Each row comes from the steps of one path. Every step used is in the known rows, and no mark comes twice. Write the path behind each row, first mark first.
(in the rows, 100 means zero)
Known rows
zedil/duva/samo/giniz: 114  82 103 118  85  68  65  86  94 109  96 133  92  79 131 103 108  85 106  88  96 109  98 106 105 121  91  78 101 114 138  85
zedil/duva/samo/goviv: 112  84  91 119 103  60  68  95 102  99  97 141 105  79 121 103 110 100  94  87 103 116  69 112 119 116  85  92  94 116 125  76
goviv/giniz/povop: 106  93  96 102  75 115 104 104 100 111  94  86  89 105 111  88 110  92  60  91 100  89  94 106 107  98  88  85 107 114  89 110
ramo/giror: 101  98 123 108 100 122 105  95  97 112  85  94 112  90 100 103 120  89  86  79 124  91  96  93 101  95 110 101 113  83  97 102
zedil/duva:  99  97  91 104  71  78  90  92 100 112  98 116  96  78 103  99 108  80 120 101  98 101 102 110 101 107  94  89 100 106 131  83
kupa/giniz/samo/gurepir/kozef: 111  74 103 116 137  90  82  91 103 107  94  91  62  79 139  73  70 112  66 106 136 119  95  63  97 123 114  75  90 111  92 100
kozef/duva/giror/ramo: 120  98  79  83 116 105  85 115 104  88  71 112  96  60 107 119  81  85  80 102 101 114 109 102  88  92 113 113 113 124 106  80
ramo/giror/duva/samo/giniz: 119  80 112 109 121 112  72  91  89 109  87 113 103  72 126  85 111  88  73  76 103  97  95  82 116 104 110 103 114 113 112 113
giror/duva/samo/goviv: 118  85  78 102 140  83  65 106 100  88 103 128 101  81 120  82  92 119  74  93  88 119  69  91 128 106  93 115  88 135 107 100
kupa/giniz/goviv/samo/gurepir: 113  87  82 102 121  86  87  88 112 107 102 106  63 144 130  62 102  70  75  80 130 108  96  89  76 100 109  92  96 124 105  96
kozef/duva/samo/giniz/goviv: 117  86  88  94 110 105  75 110  94 100  79 136  72  82 144 102  88  87  74  79  93 116  87  86  87  97  96 102 109 116  87  89
goviv/samo/giniz/sizuz: 105 115  84 105  90 102  73  80 115 110 104 110  67 112 112  82 106  82  97  72  95 115 115 115  73 102  90  76 106 116 106 109
sizuz/giniz/goviv/samo/gurepir/kozef/duva/zedil: 100  79  58  76 131 111  74 120  85 107  77 122  50  92 127  93 104  92  80  54 110 143  66  72  62 129 109 138 116 107 113  96
kupa/giniz: 120 104 110 113 112  84 100  97 100 106  98 100 102 125 109  89  84  87  84 108 116  97 103 101  89 103 115  90 104 111 101 107
sizuz/giniz/povop:  96 112  93  95 100 111 107 133 102 114  91  98  90  77 114  88  90 122  65  91  86 118  75  81  92 112  96 107 123 111  95 117
gurepir/samo/giniz: 101  91 117 124 106  97  69  84  86  98  92  96 102 100 145 110  82  99 102  96 110 100  94  97 115 134 103  96 105 115 130 102
goviv/giniz/sizuz: 109 104  95  96  58 109  86  95  95 117 102  93  87  99  93  80 112  90  81  84 114 105 125 113  94  88  85  95 106 114  85 118
zedil/duva/samo/goviv/giniz/sizuz: 117  90  88 115  70  68  59  91 101 114 100 137  95  77 118  89 118  93  81  74 114 122  89 121 111 105  74  88  96 126 113  89
kozef/remur: 104  92  87  91  81 119 109 115 110  96  93 111  86 112 102 108  86  96 114 116 113  80  75 101  85  81  92 100 102 108  84  90
samo/giniz: 110  91 106 115 104 105  83  85 100 101  89  99  89 115 121  99  94  94  99  89  91 100 106  86  94 119  96  82 104 102 115 101
giniz/sizuz:  98 132  99  98  77 106  89 105 105 118 107 103  90  67  89  84  96  98  91  91 109 115 120  96  93  86  86  93 103 110  77 108
sizuz/giniz/goviv/samo/gurepir/kozef/duva/giror:  99  74  73  84 139 112  74 120  93  94  69 119  70  71 135  96 107  99  64  68 118 150  81  87  58 121 119 126 108 124 107  90
goviv/giniz: 109  75  98  96  79 104  95  88  90 100  96  90  97 128 104  96 115  93  90  92 107  91 106 114  99 100  97 103 105 106 105 110
goviv/samo/gurepir/kozef: 100  75  82 102 130 104  75  79 101  81 107  94  68 101 131  86 118 113 104  86 117 111  97 106  86 125 112  94 100 109 121  93
sizuz/giniz/goviv/samo/gurepir/kozef/remur:  96  64  63  86 114 116  85 119 105 100  87 109  53 104 135  80 100 105  91  79 127 126  63  80  67 118 102 127 100 127  94  98
sizuz/giniz/goviv/samo/gurepir/kozef:  93  71  74  91 129 102  81 107  98 102  92 103  65  95 133  74 113 107  80  66 118 141  83  79  77 134 108 127 100 122 106 104
duva/giror/ramo: 117  94  95 102 124  91  85 104 109  97  84  97 114  70  94 110  90  81  77  99 114 118 119 100 108 108 108 105  90 129 109  86
gurepir/samo:  92  96 110 111 103  92  84  97  88  96 102  98 109  87 124 112  88 108 104 105 117 100  89 110 118 118 108 112 102 114 116 102
giniz/samo/goviv:  97  86  82 108 125  93  88  96 125 107  88 109  76  83 114  91  79 117  72  90 104 128  67  75 114 104  79  88  78 103  81  90
giniz/goviv/samo/gurepir/kozef:  94  74  76 100 125 103  82  90 105  98  98 102  60  95 131  74 118  83  84  70 126 123  95  88  91 118 102 101  78 121  97  86
samo/gurepir/kozef/duva/giror/ramo: 118  73  86  97 141 113  65 103  91  76  73  94  78  39 139 105  85 114  81  97 127 119 112  75  95 124 120 107 109 125 115  71

Which path is each row?
119  83  94 113 143 102  74 115  86  75  79 127  99  50 138 121  89 124  74  92 107 127  65 102 108 127 112 107  97 117  85  83
gurepir/kozef/duva/samo/goviv
114  98  85 104 114  80 100  94 113 114  98 113  77 141 111  74  99  53  72  85 119 112  96 109  77  98 111  96  87 125  94 102
kupa/giniz/goviv/samo
110  86  87  94 133 120  72 103  74  91  80 106  65  68 128 109  93 109  94  81 119 108  87  67  87 124 112 107 116  91 115  79
samo/gurepir/kozef/duva/zedil
 93  70  75  80 125 114  78 119  92  98  82 103  50  45 144  86  73 153  80  93 107 140  77  56  79 122 108 116 120 103  97 106
sizuz/giniz/samo/gurepir/kozef/duva
106  81  99 109 105 119 101 114  96  91  84 101  92  76 110 115  85  99 107 119 126  96  77  99  95 115 107  98  86 116  78  88
gurepir/kozef/remur
 99  94 105 123 126  89  73  95  97  87  91 106 115 100 134 111  85 119  91  91 119 109  61 103 128 130  98 113  94 118 118  88
gurepir/samo/goviv
 90  86  84  84 107  96  97 118 107 118  95 104  76  77 109  87  79 129  83  95  95 136  80  76  90 110  96 115 104 100  92 119
sizuz/giniz/samo
111  93 100 108 117  81 101  98 113 119  97 103  77 101 112  81  67  92  70 110 117 113  93  85  94  97 106  79  91 110  84 108
kupa/giniz/samo
112  90  90 117 101 110  91 101 111  99  82  95  95 115 119  91 107 106  48  78 102 100  67  97 118 111  78  87 100 116  92  98
samo/goviv/giniz/povop
102 100 107 113  91  76  84  97  99 112  83 121 115  62  93 117 115  65  99 101 110 116 106 114  97 103 101  80  93 108 132  72
zedil/duva/giror
103  68  93 105 113 127  83 103  95  82  90  94  69  84 134  96  91 122 108 109 135  91  81  73  93 115 101  94 100 110  97  82
samo/gurepir/kozef/remur
114  84  99 102 126 104  81 116  80  81  88 122  94  42 131 121  91 114  84 103 106 118  85 108  98 117 121 109 104 114  84  93
gurepir/kozef/duva/samo
104  97 100 120  91  95  63  90  93 102  95 100 105  99 130  97  95 111  76  79 131 111  82 112 124 119  86 109 101 129 105 102
gurepir/samo/goviv/giniz/sizuz
112  87 106  98 117 109  83 100  88 107  95 114 109  64 110  85 115  93  73  84 109  99  90  94 119  90 113 116 109 111 100 112
ramo/giror/duva/samo
 96  86 109 121 107  96  70  92  91 109  85 103  91  94 146  97  83  75  87  81 118 111  93  82 117 131  96 102  88 125 113  94
gurepir/samo/giniz/goviv
112  79  96 117  84  69  66  93  99 120  91 137  84  76 134  92 107  62  92  76 103 119  96  95 107 118  83  83  85 122 122  80
zedil/duva/samo/giniz/goviv
 95  83  78  97 128  93  87 115 115 110  86 110  79  86 117  89  78 141  71  84  96 145  55  68  98 118  86 115  98 104  93 107
sizuz/giniz/samo/goviv
114  91  88 106  92  70  76  96 108 110  83 113 108  50  99 107 101  62  98 101 110 118 120 110 109 112 101  94  89 131 142  71
zedil/duva/giror/ramo
115  75  92 112 104 101  83  87 101  90  85  99 104 139 114  97 112 107  77  78 108 101  75 106 111 112  86 103  96 108 106  96
samo/goviv/giniz
111 102  98  94 114 119  89 101  82 127  82 107 102  77  83  94 113  64  81  71 108  93  85  76 110  96 109 119 115  89 117 105
ramo/giror/duva/zedil
113 100  90 111  89 103  76  91 106 105  91 101  95 112 105  84 111 105  70  71 115 114  93 104 106 100  74  96  98 117  87 102
samo/goviv/giniz/sizuz
105  95 103  95 106 120  93  96  92 111  87  98 105  73 101  81 112  85  84  88 106  90  98  87 111  91 113 112 112 104 106 111
ramo/giror/duva
107  81 101 102 141 121  72 104  84  80  72 100  86  50 136 113  98 118  81  97 125 116 100  78  85 119 121  95 110 106 108  73
samo/gurepir/kozef/duva/giror
 99 116 115 122  90 100  60  90  90 112  98  98  92  74 136  95  79  98  95  88 118 111 110  93 110 123  93  90 106 125 112 106
gurepir/samo/giniz/sizuz
 97  84  74  91 111 100  80  77 110  85 112 101  66 130 122  81 120 112 108  83 106  99  96 107  79 100 101  96 114 103 126  96
goviv/samo/gurepir
 93  94  73  90 101  95  99  97 117 109 100 115  74 117 103  84 116  61  87  75 105 117  93 110  87  96  95 105  82 117  90  94
giniz/goviv/samo
